Known rows, with every way that one mark hangs from another:
purub{kepel{bebe{libeg}} pekuz{soga{pafu}}}: [  6  14  20 -24 -16 -25   9   8   6   2  -7   0  19  29  -7  32  11  -7
 -20  14 -18 -23   0   2  11  -2   7  -9  21 -15   2 -29   7   7  -9 -15
  19  19   4   5  18   5   3   3  -6 -23   4   4  26  15   0]
fima{mosak volu{devad{siviz{pafu}}}}: [-11 -10  -8  -9   8 -32   8  21  11 -11 -42  15   7  43 -11  43  15 -12
 -19  11  -7 -25  -2  15  -6  -8   5 -13   7 -15  14  19  10   6  -1  -8
 -12  18  13 -14  17  13  12 -27 -10  -6 -19   5  32  22  -2]
devad{siviz{pafu{soga{pekuz{purub{kepel}}}}}}: [ -2  -4  15 -12 -12  -1  14   5   7  -4 -11   2   9  33  -4  35  17 -14
 -17  18  -2 -16 -21   6  -2  -9  -4  -6  14  -3   0  -5  17  -1 -10 -15
   5  12   6  13  17   3   2 -12  -8 -11  -4   4  19  22   8]
mosak{fima}: [-11   6   8   2   2   1   8  20  -2  -2 -26 -11   4  24 -13  28  29 -11
 -31  11  12  13 -16  20   1 -14  -8  -4  -9   2  -5   9  13   0 -18 -15
   0  19  -1  -1  20   1  31  -8  -8 -12  -5   4   4  30  12]
pekuz{soga}: [ -4   1  19  -1   7 -18  -1  21   0  -4 -43  -6   7  30  -7  25  25  -8
 -16  19  10  -2 -16  20   6  -7 -10 -12   7   0  13  -4  20   5 -18 -15
 -19  17  -4   0  18  -4  17  -4  -5  -6 -12 -12  13  11   1]
volu{devad}: [-12   9  15   0  11  -9  12  18   6  -3 -45  -2  11  28  -4  25  17 -11
 -27  11   7 -12  -5  19   5 -21  -1 -12   7   1  24   2  13   8 -11  -8
 -21  14   2 -14  20   7  24  -3 -13  -7  -6 -14  12   6   3]
libeg{bebe derov}: [  2   4  21 -12  -9 -30  15   8  -8  -4  -2  -1  -6  21  -4  25  15 -10
  -9   7  34   6 -19  14  -1  -6 -22  -9 -28  16   7  -8  11   1 -15 -35
   2  34   1 -27  23  12   9  -6  -3 -10   8 -10  15  20  13]
pafu{siviz soga{pekuz{purub{kepel}}}}: [-15   5  20  13 -17  -5  -1  26   3  -4  -8   2   1  12   0  27  -1  -9
  -8  19   1  -9 -13  -7  -8   3  -6  -7   2  -3 -14   7  14  15 -22 -10
   7  21  19   0  16 -12 -17  -7  -8 -20 -12  23  34  21   4]
devad{siviz{pafu}}: [ -1  -2  12  -1 -11   9  21   5   5  -8 -17   3   5  40  -8  35  17 -15
 -16  15  12 -15 -24   6   4 -15  -6  -8   4   1  -1  -7  19  -1 -11 -21
  -8  10   2   9  15   7  14 -15  -8  -4  -4  -6  13  16   9]
soga{pafu{siviz{devad}} pekuz}: [-12  12  10  21 -14 -18  14  35   3  -5   2  14  -6  35  -2  17  14  -9
 -27  15   6  10  -8 -11  -1  -6  -3 -13  11 -12  -4   7  16  15 -11 -20
 -16   6  19 -27  19  -3 -11  -7 -15 -12   6   4  10  -5   3]
mosak{fima{volu{devad{siviz}}}}: [-16   2   1  -9  14 -16   6  23   4  -7 -35  -4   8  27 -15  30  13 -16
 -28  12   1  -3  -5  22   1 -17  -6  -8 -16   2   4  11   9  -3 -14  -7
  -1  18   3 -10  20   4  19 -14  -9 -10 -19   0  15  34   9]
soga{pafu{siviz{devad}} pekuz{purub{kepel{bebe}}}}: [-15  12  14  -2 -15 -16  -3  23  11  -4  10  10   3  29   0  20  19 -10
 -38  13  -3   4  -3 -12  -3  -2  -2  -9   8 -18  -6   3  11   8  -5 -27
   7  11  20 -23  21  -3 -35  -7 -19 -15  13   7  17   3   3]
pafu{siviz soga{pekuz}}: [-16   5  20  25 -18 -10   8  31  -1  -5  -9   5  -4  15  -2  24  -6  -9
  -3  19   8  -5 -14  -7  -6   2  -9  -9   0   1  -9   8  16  17 -27  -7
  -8  17  18  -3  15 -12  -6  -7  -5 -18 -13  20  30  14   3]
pekuz{purub soga{pafu}}: [ -4   0  14 -25  16 -34 -18  23   3  -1 -33  -7   3  36  -4  31  44 -11
 -36  18   4  -8 -12  17   2  -4  -5  -8  18  -7   5  -2  24   4  -7 -25
  -9  19  -4  -2  23  -3  -3  -4 -11  -8  -2 -14  12  11   6]
fima{mosak volu{devad}}: [-13  -6  -6  -1  10 -37   4  27   9  -9 -49  14   6  38 -10  40  18  -9
 -19  10  -4 -18   2  20  -8  -6   3 -14   5 -19  17  22   9  10  -4  -8
 -14  21  15 -20  18   8  15 -23  -9  -8 -19   4  32  23  -4]
bebe{kepel libeg}: [ 11  11  22 -19  -8 -10   3  17   3   4 -33   7  -4  28   5  33  27 -12
  -9   8   6 -23 -16  10  -1 -11  22  -4  -4   0   9  -3   8  12 -18 -21
  30  16 -19  12  20   4  29 -13  -4   0  -4   5  21  13   6]
purub{kepel{bebe} pekuz{soga{pafu{siviz{devad}}}}}: [ -3  16  16 -17 -17 -15   9   7  10  -5  -1  -2  23  26 -12  31   5  -7
 -27  15 -16 -13  -1  -4  13  -2   1  -9  23 -16  -2 -23   9   7 -10 -18
  13  17  13  -3  18   6 -19   1 -10 -23   2   6  30  17  -1]
bebe{kepel{purub{pekuz}} libeg{derov}}: [ 14  16  14 -44 -15 -21   0  11  -2   7 -30   3 -11  20  10  32  19 -12
  -7   5  -2 -39  -4  -5  -1  -6  27  -4  -9  -2   1  -5   2   7 -10 -29
  40  20 -18   8  19   0  20 -10  -5  -5  -6  -5  27  24  12]
libeg{bebe{kepel{purub{pekuz}}} derov}: [  4  12  17 -36 -14 -30   4   5  -7  -2   1  -2  -6  14  -1  30  15 -10
 -15   7  16   2 -12   6  -7  -4 -15  -5 -22   9   2  -4   3   0 -13 -41
  27  29  -7 -21  23  13 -10  -7  -6 -12   9  -6  25  29  13]
soga{pafu{siviz} pekuz{purub}}: [-11   9  10  19 -14 -17   0  33   1  -2  -2  11  -6  33   1  22  20 -11
 -27  16   4   6  -7 -11  -9  -3  -7 -10   9 -14 -15   6  14  14  -8 -27
  -8  12  16 -21  20  -6 -16  -6 -15 -15   9   3  11   1   6]
purub{kepel}: [  2   7  22  12 -13  16  20   0   8  -2 -21  -2  15  29  -5  33  24  -7
 -27  15  -2   9 -15  20  -2 -10   3  -8   1 -14  -2  -5  12   5 -14 -18
  13  21   9   0  18   4  14  -7  -8 -14  -1   5  14  26   5]
purub{kepel{bebe} pekuz{soga}}: [ -2  12  19 -11 -19 -10   5   3   6  -2 -16  -5  27  21 -11  31   5  -6
 -16  15 -16 -12  -3   6   9  -3  -7 -11  18 -15   3 -25   4   4 -11 -16
  13  19   9   4  15   3  -6   4  -6 -24  -1   1  28  22  -4]
fima{mosak volu{devad{siviz{pafu{soga{pekuz}}}}}}: [-14 -11  -7 -10   7 -44   7  25   9 -10 -38  17   6  39  -9  40  12 -11
 -15  13 -13 -24  -1  14 -10  -5   3 -14  13 -16  18  22  10   7  -2  -2
 -12  18  16 -14  17   9   9 -24  -9 -10 -20   9  34  22  -3]
volu{devad{siviz{pafu{soga{pekuz}}}}}: [-12   4  14 -13   7 -13  16  15   8  -5 -32   1  12  31  -4  26   9 -15
 -24  13  -3 -21 -11  10   5 -21  -3 -11  16   6  23  -1  14   4  -7  -3
 -19  10   2  -5  19   8  17  -6 -13  -8  -7  -8  15   6   5]
volu{devad{siviz}}: [-11   9  15  -1   8   1  16  11  10  -6 -40   0  16  29  -8  29  10 -16
 -25  13   6 -23  -6  15   9 -22  -5 -12  -5   7  15  -5  11   8 -11  -9
 -14  14  -1 -12  19  10  16  -8 -12  -4 -12 -18  12   7   4]
kepel{bebe{libeg} purub}: [-21  11  22 -49 -13 -20 -18  15   3   7  -9   3  -7   8   7  25  21 -11
 -24   8  22 -37   8   4   1  -1  -1  -6 -43 -12  15 -10   6  -9 -15 -35
  16  10  -5  12  11 -13  -5 -11  -9  -6   8 -15  22  14   1]

Rows:
[  6  15  12  -2 -13  -8  19  14   8  -4 -14  -3  20  35 -12  31   7  -6
 -24  18 -23  -8  -6   1  12  -5  11 -10  39 -17 -10 -15  12  13  -9  -9
  11  19  12  -6  20   8  -4   0 -12 -22  -7   8  28  19   1] : purub{kepel pekuz{soga{pafu{siviz{devad}}}}}
[-23   5  17  -2  -9 -16  -5  34   6  -7 -14   5  -2  13   1  19   0 -10
 -12  16   7 -17 -10  -8   1   2  -2  -8  11   0   4  13  17  13 -21  -8
   2  15  22  -8  18 -10 -24 -10 -12 -13 -15  13  37  14   0] : pafu{siviz{devad} soga{pekuz{purub}}}
[-11   4  16  14 -14  -5  -5  20   3   2 -29   3   9  24   4  19  20  -7
 -16  13  -5   6  -9  10  -8  -7 -11 -12   7 -16   5   4   4   5  -7 -19
   7  16  13 -11  17  -8  -2  -3 -12 -16   4  -5  12  15  -1] : soga{pekuz{purub{kepel}}}
[ -9  11  12  33 -18 -15  15  33  -2  -3   4  13  -7  35  -3  21  13 -10
 -23  17   5  14 -10 -11  -7  -5  -8 -12   6 -11 -13   4  15  16 -13 -22
 -19   9  16 -23  18  -4  -3  -4 -12 -15   8   7   8  -3   5] : soga{pafu{siviz} pekuz}
[-13  13  16 -58 -15 -37 -17  14  -2   6 -17  -2  -5   7   5  23   8 -10
 -11   7  10 -49  12  -8   8   4  -2 -10 -26  -8  13 -20   3  -6 -10 -32
  15  16  -5   7  12 -12  -5  -3  -6 -12   1 -21  28  17   3] : kepel{bebe{libeg{derov}} purub{pekuz{soga}}}
[  1   8  28 -15 -19  -1  11  -8  10   1 -10   0  11  20   0  32  19  -9
 -21   8   6 -12  -9  10   2  -5   6  -7 -22  -8   9 -17   7  -1 -12 -25
  23  25   4   3  18   1  12  -7  -4 -12   4   3  18  21   6] : purub{kepel{bebe{libeg{derov}}}}
[-11   4  14 -21   8  -6  10   9  12  -4 -31  -1  17  29  -2  29  12 -15
 -30  13 -12 -22  -9  12   4 -20   1  -9  20   3  19  -1  12   2  -4  -3
  -7  13   3  -3  21   9   7  -6 -15 -11  -5  -6  18  11   6] : volu{devad{siviz{pafu{soga{pekuz{purub{kepel}}}}}}}
[ -3  -4  14  -3 -12  -6  19  11   3  -5 -13   4   4  34  -6  33  12 -14
 -12  18   6 -14 -22   5   0 -11  -8  -8  11   2   5  -3  19   1 -14 -14
  -8   9   6  10  16   2  12 -12  -6  -9  -5   1  16  16   7] : devad{siviz{pafu{soga{pekuz}}}}
[  5  14  19 -40  -8 -11  -8  17   3   7 -29   5  -9  21  10  32  29 -11
 -19   8   1 -30  -7   8  -3  -8  25  -2 -13  -7   7   1   4   5 -16 -25
  40  13 -21  17  17  -2  14 -15  -8  -1  -4   1  24  18   7] : bebe{kepel{purub} libeg}
[ -4   6  15  -6   9 -22   3  25   5  -7 -21  -2   2  37 -10  26  26 -10
 -32  18   9  -1 -14   7  10  -5   0 -11  12  -1   2  -3  26   9 -16 -18
 -20  15   1  -9  21   0  -2  -7 -10  -6  -9  -4  15   4   5] : pekuz{soga{pafu{siviz{devad}}}}
[ -5   8  16  -7 -12 -32  -2  23   4   6  -1  10   1  33   4  24  33  -9
 -33  13  -5   1  -3   2  -9  -5  -1  -9   7 -20   4  -4  10   7  -2 -26
   8  12  10 -13  21  -4  -4  -2 -14 -16  18   0   8   3   4] : soga{pafu pekuz{purub{kepel{bebe{libeg}}}}}
[-15  -6  10 -40   1 -34   4  27   7  -4 -20   2  -3  34   4  17  27  -8
 -25  12   2 -10 -19   8   4 -12   6  -8  54  -8  40  16  26  -6  -7  -8
 -12   4  18   7  21   1   4  -9 -17  -8   3   2  26  13   3] : siviz{devad pafu{soga{pekuz{purub}}}}
[-15  10   9   7 -10 -21  -2  35   5  -4  -3  12  -5  33   1  18  20 -11
 -32  14   3   3  -6 -12  -3  -4  -3 -11  15 -13  -7   9  15  13  -7 -24
  -5   9  19 -26  21  -4 -23  -8 -19 -12   7   1  15  -1   4] : soga{pafu{siviz{devad}} pekuz{purub}}
[ -6  11  12   9  -7  -8  20  24   6  -7   0   7  -6  39  -9  29  24 -12
 -36  15  17   0 -12  -2   4  -8   6  -8   6  -8  -9   3  25  14 -15 -26
 -14  11  12 -15  21   5  -4 -12 -14  -7   1   4  15   4   9] : soga{pafu{siviz{devad}}}
[-25  13  14 -40 -15 -24 -19  16  -1   1 -13  -4   5   8  -3  25  12  -8
 -21  13   8 -28  11   0   3   2 -19  -9 -18 -17  12 -13   5  -8 -13 -32
   4   8   3   7  10 -12 -22  -2 -10 -16   4 -19  27  20  -3] : kepel{bebe purub{pekuz{soga}}}
[-21   7  19   8 -12 -15   6  35   5  -8  -9   6  -2  15  -2  18  -5  -9
  -8  17   9 -12 -11  -9   2   0  -2 -10   8   1   5  12  18  15 -25  -4
  -4  14  22 -10  16 -10 -15  -9 -10 -13 -15  16  33  11   0] : pafu{siviz{devad} soga{pekuz}}
[ -1   6  16   1   5 -21   3  23   2  -5 -20  -2   1  37 -10  29  26 -10
 -29  20  10   2 -16   8   6  -3  -3 -10  10  -1  -4  -4  25  10 -18 -20
 -22  16   0  -6  20  -2   3  -5  -7  -8  -8  -2  13   5   6] : pekuz{soga{pafu{siviz}}}
[ -4   6  21 -38   5 -20 -23  10  13  -1 -11  -6  10  27  -1  33  32 -11
 -40  15  -4 -18  -8   3   6   2   6  -5   4  -9  -5 -13  18   2  -8 -27
  17  25  -2   4  22  -3 -23  -7 -11 -12   2   2  22  13   7] : pekuz{purub{kepel{bebe{libeg}}} soga{pafu{siviz}}}
[ -8   0  25 -18 -11 -39  -1  18   0   5 -17   2   0  13   6  26  18  -9
  -8  15   3 -17  -6   9  -9   0  -5  -8   0  -3  18   0  13   5 -14 -13
  11  22  10   2  19 -11   7  -2  -4 -17  -3   5  24  20   4] : pafu{soga{pekuz{purub{kepel{bebe{libeg{derov}}}}}}}
[ -5  -5  13 -10 -10  -7  11  10   4  -5 -15   3   4  34  -4  34  16 -15
 -14  17   5 -18 -21   4  -2 -10  -8  -7  13   1   5  -3  18   0 -10 -16
  -3  10   6  11  16   1   6 -12  -8  -9  -5  -1  18  17   8] : devad{siviz{pafu{soga{pekuz{purub}}}}}
[ -7  -4  17 -19 -14  -5   9   1   8  -5  -4   2  10  29  -4  35  16 -15
 -19  16   1 -18 -18   4  -2  -8  -9  -6   6  -2   5  -8  16  -4 -10 -19
   6  12   7  14  16   2  -4 -12  -8 -11   0   3  20  20   7] : devad{siviz{pafu{soga{pekuz{purub{kepel{bebe}}}}}}}
[  2   3  18 -28  13 -23 -13  11   9   0 -27  -9  12  35  -4  34  45  -9
 -44  18 -10  -1 -11  20   1  -4   4  -6  20 -13   0  -5  22   2  -5 -23
   8  23  -2   1  25   0  -9  -4 -12 -12  -1  -4  14  18   7] : pekuz{purub{kepel} soga{pafu}}
[ -6  14  17 -27 -11 -21  -3  20  -5  -2   3   2   2  17  -5  29  17  -8
 -21  13  12   5 -12  17  -6  -7 -17  -3 -10  -2   6  -2   3   2 -18 -31
  28  17  -7 -10  18  12 -18  -8 -10 -13  13   2  27  23   3] : libeg{bebe{kepel{purub{pekuz}}}}
[ -6   3  13 -17  12 -24 -19  24   5  -4 -27  -6   2  33  -4  31  34 -12
 -35  18   4 -10 -13   6   3  -2  -3  -7  14  -5  -9  -2  24   7 -11 -26
  -7  20  -1  -4  22  -5 -14  -7 -12  -8  -5  -7  18  11   8] : pekuz{purub soga{pafu{siviz}}}
[  9  13  19 -27 -18 -28  12   3   5   2  -7  -1  17  27  -6  33   9  -7
 -18  12 -16 -24  -1  -2  11  -1   9 -10  15 -11   1 -29   7   6  -7 -18
  19  23   3   1  19   5   6   4  -5 -22   2   1  25  17   3] : purub{kepel{bebe{libeg{derov}}} pekuz{soga{pafu}}}
[ -9   8  15  -1 -13 -29  -1  20   4   3   1   9   4  32   1  25  33  -9
 -36  15  -6  11  -3   4 -12  -5  -8  -9   9 -22   3  -1  11   5  -2 -28
   2  11  13 -16  21  -4 -12  -1 -14 -18  18  -1   6   6   4] : soga{pafu pekuz{purub{kepel{bebe}}}}
